In the rows, 128 means zero.
Known rows, with every step that occurs
gusalo sabi vibab mudep barod: [143 125 133 133 157  88 159 122 110 137 130 113 132 155 153 109 121 104
 113 125 123  79 147 157 127 114 147 156 112 165 136 141 151  90  86  51
 130 100 146 155 110 125 153 133 135 164 134 137  95 153 160 140 115 169
 143 100  78 187 114 188 207]
sabi vibab ligos mudep barod: [101 128 149  94 108 167 165  93 106 152 154  97 152 158 171 128 143  65
 149 139 165 127 140 123 121 135 152 174 111 142 117 119 127  90  44 105
 116 130 148 148 134 105 132 137 123 218 125 153 160 114 142 127 120 113
 118  76  63 104  88 177  77]
gusalo sabi vibab godovos: [147 107 106 130 174 107 127 144 153 124 124 112  93 152 110 174 135 102
  73  87 101  89  95 126 148  95 129 115 122 125 129 144 154 163 169 142
 143 128 155 131 105 143 151 144 113 111 118 129 164 135 156 127 129  99
 154 124 137 209 170 124 191]
sabi vibab: [151 154  97 117 105 134 118 162 142 124 183 127 131 130 117 146 144 127
 136 115 120 148 151 157 128 140 120 114 127 141 117 156 152 145 132 140
 121 132 156  84 124 138 137 129 126 123 153 154 137 123 165 157 113 106
 115 148 125 124 134 140 116]
godovos samekug vibab mudep barod: [108 100 164 142 122 111 132  93 114 156  99 157 138 120 177 125 107 168
 179 161 116  57 172 166 126 144 102 149 144 118 143 126  84  70  93 125
  94 131 136  98 129 127 142 119 149 148 157 119  86 194 120  95 139 150
  83 150 109 110 120 170 118]
samekug vibab ligos gusalo sabi: [148  79  85 123 147 102 144 125 175 136  46 161 132  93 128 132  95 145
  92 145 168 125  77  38 144 157 122 142 151 108 154 100 116 154 179 181
 139 134  95 157 144 164 115 132 133 107  62 112 180  71  80  95 132 195
 131 105 124 170 121  80 155]
godovos samekug sabi vibab: [172 139 109 167  84 155  87 129 134 122 173 110 107 125  93 165 142 156
 126 125 130 116 161  98  87 134 124 160 117 115 136 138 147 138 212 192
 111 125 145  93 128 138 149 122 143 118 142 139 151 147 119 146 150 118
 144 142 176 149 126  77  93]
sabi vibab godovos samekug: [139 119 140 141 127 169  94 154 145 127 166 116  92 159 114 162 162 142
 129 115 107  81 131 164 137  81 108 132 137 102 121 132 131 150 187 182
 119 144 162  74 107 131 134 148 122 113 133 135 162 180 149 104 164  70
 103 170 165 158 173 103 139]
mudep barod: [121 149 131  84  91  78 134 102 126 153 141 118 119 124 172 103 105  86
 166 144 125 114 150 141 111 149 123  57 148 139 129 147 120  50  72  88
 106 120 147  97 138 127 158 127 103 200 194 106  43 130 150 106  91  96
 155 121  67 104 103 178 103]
sabi vibab mudep: [139 146 128 136 142 130 115 152 111 119 184 137 154 140 134 117 143 149
 160 107 134 143 163 188 163 110 124 168 121 145 117 137 139 146 115  87
 141 123 126 121 126 135 111 135 161 131 129 165 127 156 193 170 136 139
 112 143 124 129 131 170 158]
mudep vibab godovos samekug sabi: [115 141 172 178 114 111  94  90 123 119  85 112  71 139  84 186 138 135
  77 107 100 106 118 116 116 107 155  77 120  97 141 112 111 115 162 180
 103 134 131 116 115 100 145 128 112 105 125  87  93 169  93 118 129  96
 156 144 169 106 157  73  81]
ligos gusalo sabi vibab mudep barod: [149 119 131 162 148  91 143 135 149 123  86 109 134 167 169  63 124 108
 106 116 132 114 154 115 129 115 129 164 112 128 158 120 168  90 136  25
 124 115 114 146 128 123 117 133 150 155 124 130 136  97 157 141 111 183
 193  92  91 204 115 135 203]
godovos samekug sabi vibab ligos gusalo: [174 120 125 183  71 181  86 142 144 116 119 107 123 133 107 140 157 185
 116 144 192 119 133  44  99 127 131 209 127  86 143 104 158 145 252 211
 115 141  99 117 126 142 107 133 150 130  72 156 194  98 102 135 187 147
 156 120 152 152 115  29 107]
samekug vibab: [132 122  84 113 130 105 135 122 145 156 126 159 139  89 128 149 106 136
 148 135 118 134 128 133 134 167  97  88 139 114 146 130 106 126 129 165
 112 141 149  81 147 157 151 117 134 105 146 122 121 128 125 124 102 128
  93 156 140  91 133 139  87]
samekug vibab mudep barod: [116 109 132 134 139  80 153 100 107 156  93 149 154 105 191 120  92 138
 155 141 114  97 155 164 151 160  95 130 125 140 144 130 113  47  58  83
 103 130 147 112 140 134 152 128 151 152 142 127  60 163 142 136 106 150
 107 128  81  99 108 212 123]
vibab mudep: [114 148 143 109 150 108 108 129 130 136 152 145 146 110 148  90 112 145
 184 130 120 135 144 192 167 118 133 125 152 143 113 147 113 103  85  64
 141 124 116 125 129 129 108 134 143 156 143 132  90 174 177 132 122 123
 123 147 117 102 127 178 145]
vibab mudep barod: [101 147 165 112 129  75 127  97 104 147 127 127 136 128 185  86 116 121
 175 147 119 105 162 179 142 127 128 111 137 150 118 136 120  41  56  43
 123 118 131 130 129 116 137 144 135 197 170 118  31 165 172 120 109 127
 140 125  67 104 105 205 153]
vibab gusalo: [115 136 140 126 115 146  97 146 100 117 148 125 150 112 135  77 111 152
 159 137 122 146 117 156 111 120 110 100 138 136  87 128 129 119 130  92
 143 131 119 140 142 124 121 116 128 113 160 117  77 114 116 125 143  92
 136 148 138  85 125 140 114]
mudep vibab: [111 183 128 104 109  94 132 130 124 129 137 145 111 118 111 134 128 116
 111 121 108 187 136 155 132 143 152  27 140 148 122 139 104 119  76 123
 113 118 127 104 117 112 141 115 103 105 159 111  65 134 119 146  70 123
 115 143 124  67 132 129 102]

Rows
[107 157 140 105  96 120 130 138 130 123  84 148 128 123 115 102 150 129
 103 141 174 186 118 107 148 143 157  92 163 121 132 106 115 131 113 136
 118 137  98 123 130 119  88 125 113 126  98 123 103  67 104 136 106 149
 129 118 111  76 115  96 109] | mudep vibab ligos gusalo
[158 122 116 169 172 118 128 164 165 110 121 134 143 157 132  78 133 139
 120 109 132 150 142 122 152 112 130 170 124 128 151 137 161 155 167  60
 153 122 110 142 127 134  93 128 159 113  97 138 169  98 163 148 128 179
 173 119 149 208 134  97 198] | ligos gusalo sabi vibab mudep
[127  72 121 159 149 150 133 130 137 121  88 160 133 106 114 118 101 183
 118 164 109  84  94 107  83 133  97 138 122 112 130 111  94 184 171 169
 129 127 102 149 131 128 128 106 121  39 143  97 128 138  38  81 172 153
  94 147 186 165 143  84 170] | godovos samekug vibab gusalo sabi
[ 94 141 193 170 147 154 111  64 134 122  88  88  91 149 100 162 138 107
 114 105  93 161 118  94 113 110 163 115 103  82 159 112 112 128 119 140
 125 131 136 143 135  72 127 107 108 128 120  79 149 168 108 107 117  90
 161 125 187  92 149  68  26] | ligos mudep vibab godovos samekug sabi
[ 76 136 166  65 120 126 162  66 107 152 126 106 144 123 180  92 114  70
 180 160 155 134 119 105 120 154 154 128 131 146 110 126 102  65  21  83
 131 120 135 167 146 108 123 130 109 246 139 113 134 126 141  95 110 104
 135  84  59  85  73 191  69] | vibab ligos mudep barod
[149 131 118 147 113 176 102 174 102 110 174 116 147 139 121 107 145 156
 121 114 121 151 143 169 109 110 104 154 107 136  97 126 152 151 140 109
 130 134 115 126 128 128 111 114 130  79 149 160 112 100 128 163 153  90
 119 150 136  99 130 132 139] | sabi vibab gusalo
[167 118 113 165 131 131  96 124 118 124 133  84 102 135  98 207 134 125
  77  79 110 110 112 117 130 107 120 130  95 106 139 121 184 110 187 165
 126 150 152 118 128 136 156 154 141 124  96 145 146 138 161 165 142  82
 177 134 149 145 157 112 100] | samekug sabi vibab godovos
[100 145 151 131 137 101 140 139 104 105  91 144 122 126 100 101 122 130
  75 124 109 160 102 120  99 120 164  64 125 161 116 121 110 150 103  92
 142 108 102 181 114  99 121 104  98  63 150  94  57  94  65 133 111 147
 134 116 147 123 139 108 169] | mudep vibab gusalo sabi
[138 138 104  97 108 154 127 156 110 132 176 133 142 117 114 158 146 139
 124 139 167 129 126 133 147 126 140 152 141 151  93 125 137 155 125 183
 131 127 130 128 112 159 125 150 132 146 104 176 147 119 137 145 146 117
  87 120 109 114 115 148 141] | sabi vibab ligos
[160 127 127 182  97 158  82 150  91  98 153  91 143 132 105 145 123 165
 107 112 138 153 134 122  81 124 104 178  79 125 116 123 175 136 198 133
 133 142 124 155 135 133 132 113 146  84 123 157 105  89 110 184 166 111
 168 126 160 113 125  98 101] | samekug sabi vibab gusalo
[158 131  78 123 133 101 148 149 155 118 166 129 113 129 116 145 132 118
  93 116 120 127 126 115 118 128 140 110 117 144 130 153 145 168 152 131
 136 111 144 131 115 143 150 132 113 115 136 130 159 117 137 138 112 150
 138 122 129 178 135 129 181] | gusalo sabi vibab
[154 123 102 121  92 158 108 160 142 128 139 127 143 138 126 108 152 142
 123 131 185 156 125 101 150 126 118 162 139 106 113 112 156 150 176 159
 126 144 110 119 131 148  91 140 141 138  81 172 181  81 146 147 143 141
 136 118 115 129 112  93 133] | sabi vibab ligos gusalo
[ 66 143 174 130 174 136 157 106 117 107  89 122 141 145 111  74 126  86
  99 131  93 212 101 114  89 130 163  99 101 147 120 125  97 164  62  54
 157 110  84 211 135  73 101  76  91  83 140  83 117  93  85 128  99 139
 139  99 162 109 124 110 112] | ligos mudep vibab gusalo sabi
[110 135 127  96 139 189 143 119 120 132 180 112 160 132 131 132 142  97
 165 134 151 170 131 117 147 138 145 192 115 139 111 122 127 160  87 138
 143 125 123 149 140 124 107 134 129 171  93 169 203 112 151 139 136 112
 101 105 116 108 103 145  80] | sabi vibab ligos mudep
[133  95 109 121 157 113 126 121 144 151 100 141 118 106 135 192 106 133
 118 106 100  99  94 145 169 130  85  80 130  94 136 117 114 112 138 174
 115 158 157  86 135 144 156 130 130  96 119 115 123 148 135 110 123  90
 112 160 133 107 165 152 109] | samekug vibab godovos
[152 121 104  95 131 130 148 135 125 127 146 143 121 121  96 153 141 132
  93 137 158 112 106  98 135 126 161 147 138 163 112 138 135 175 143 175
 151 110 121 155 108 156 136 152 118 125  86 153 177 119 111 125 139 153
 107 105  98 187 119 124 200] | gusalo sabi vibab ligos
[132 112  98  89 118 126 141 119 111 152 120 163 145  77 133 167 108 162
 139 159 156 123 101 124 150 165 105 131 149 133 120 106 100 128 115 207
 125 140 123 125 128 172 141 149 135 117  98 138 128 125 103 117 134 142
  65 136 101  83 117 146 111] | samekug vibab ligos
[ 98 168 148  80 106 113 144 118  99 131 126 144 124 108 105 148 146 119
 106 142 157 161 119 135 155 133 172  81 157 165 108 121 102 129  77 163
 124 121 111 138 112 129 119 138 105 134 111 127  65 125  99 133 101 129
  80 117  98  75 111 139 122] | mudep vibab ligos
[ 84 134 146  61 140 157 152  94 117 150 151 128 149 108 141 108 121  93
 195 151 159 166  95 114 144 143 149 137 139 135 105 124 100 136  65 109
 158 123 117 168 142 117 103 136 114 195 115 125 166 132 141 100 121 114
 116 113 114  80  97 152  75] | vibab ligos mudep
[133 144 142 135 121 113 137 128 106 130 157 118 153 149 174 107 138 125
 146 123 119  93 181 187 141 116 116 153 110 148 125 140 145  60  71  53
 110 124 155 112 116 124 135 139 152 175 151 160  82 150 180 168 115 122
 130 115  74 130 115 208 147] | sabi vibab mudep barod
[160  92 129 166 149 150 107 159 190 107  95 109  87 176 112 118 152 131
  94 105 115  92 109  81 131  80 118 139 137  84 156 126 141 184 240 151
 130 138 118 108 118 123 119 132 125 100 112 112 218 120 127  91 163 124
 168 142 187 236 176  36 174] | ligos gusalo sabi vibab godovos samekug
[ 62 145 197 129 162 161 136  99 147 137 107 114  98 153 116 133 150  87
 137 113  77 152 125 146 139 103 154  92 142 101 137 124  95 144  70 120
 117 130 139 120 130  70 116 100  97 128 148  83 147 176 122  90 116  78
 113 144 180  80 167  96  53] | ligos mudep vibab godovos samekug
[169 129  75 141 129 112 125 170 190 115 122 124 119 144 120  99 135 107
  97 113 128 160 132  76 120 132 128 121 124 115 157 142 169 166 194 105
 130 119 123 124 134 139 120 113 129 104 125 118 182  76 144 145 113 163
 189 117 146 205 138  68 165] | ligos gusalo sabi vibab
[126 119 112 129 112 135 125 130 156 148 128 166 129  98 125 159 121 161
 171 152 115 105 136 131 122 158  97 104 156 103 137 134  84 144 155 202
  99 126 134  75 139 146 143 110 130 104 164 114 137 170  93  94 130 125
  74 172 172 105 141 108  90] | godovos samekug vibab
[132  82  99 139 157 115 129 138 141 120  80 154 142 100 122 115  89 153
 103 132 108 116  81 111 103 146  95 125 117 132 136 119 114 152 141 145
 144 125 111 160 136 151 138 103 130  53 123 105 119 102  69 118 143 155
 123 136 157 147 137 135 155] | samekug vibab gusalo sabi
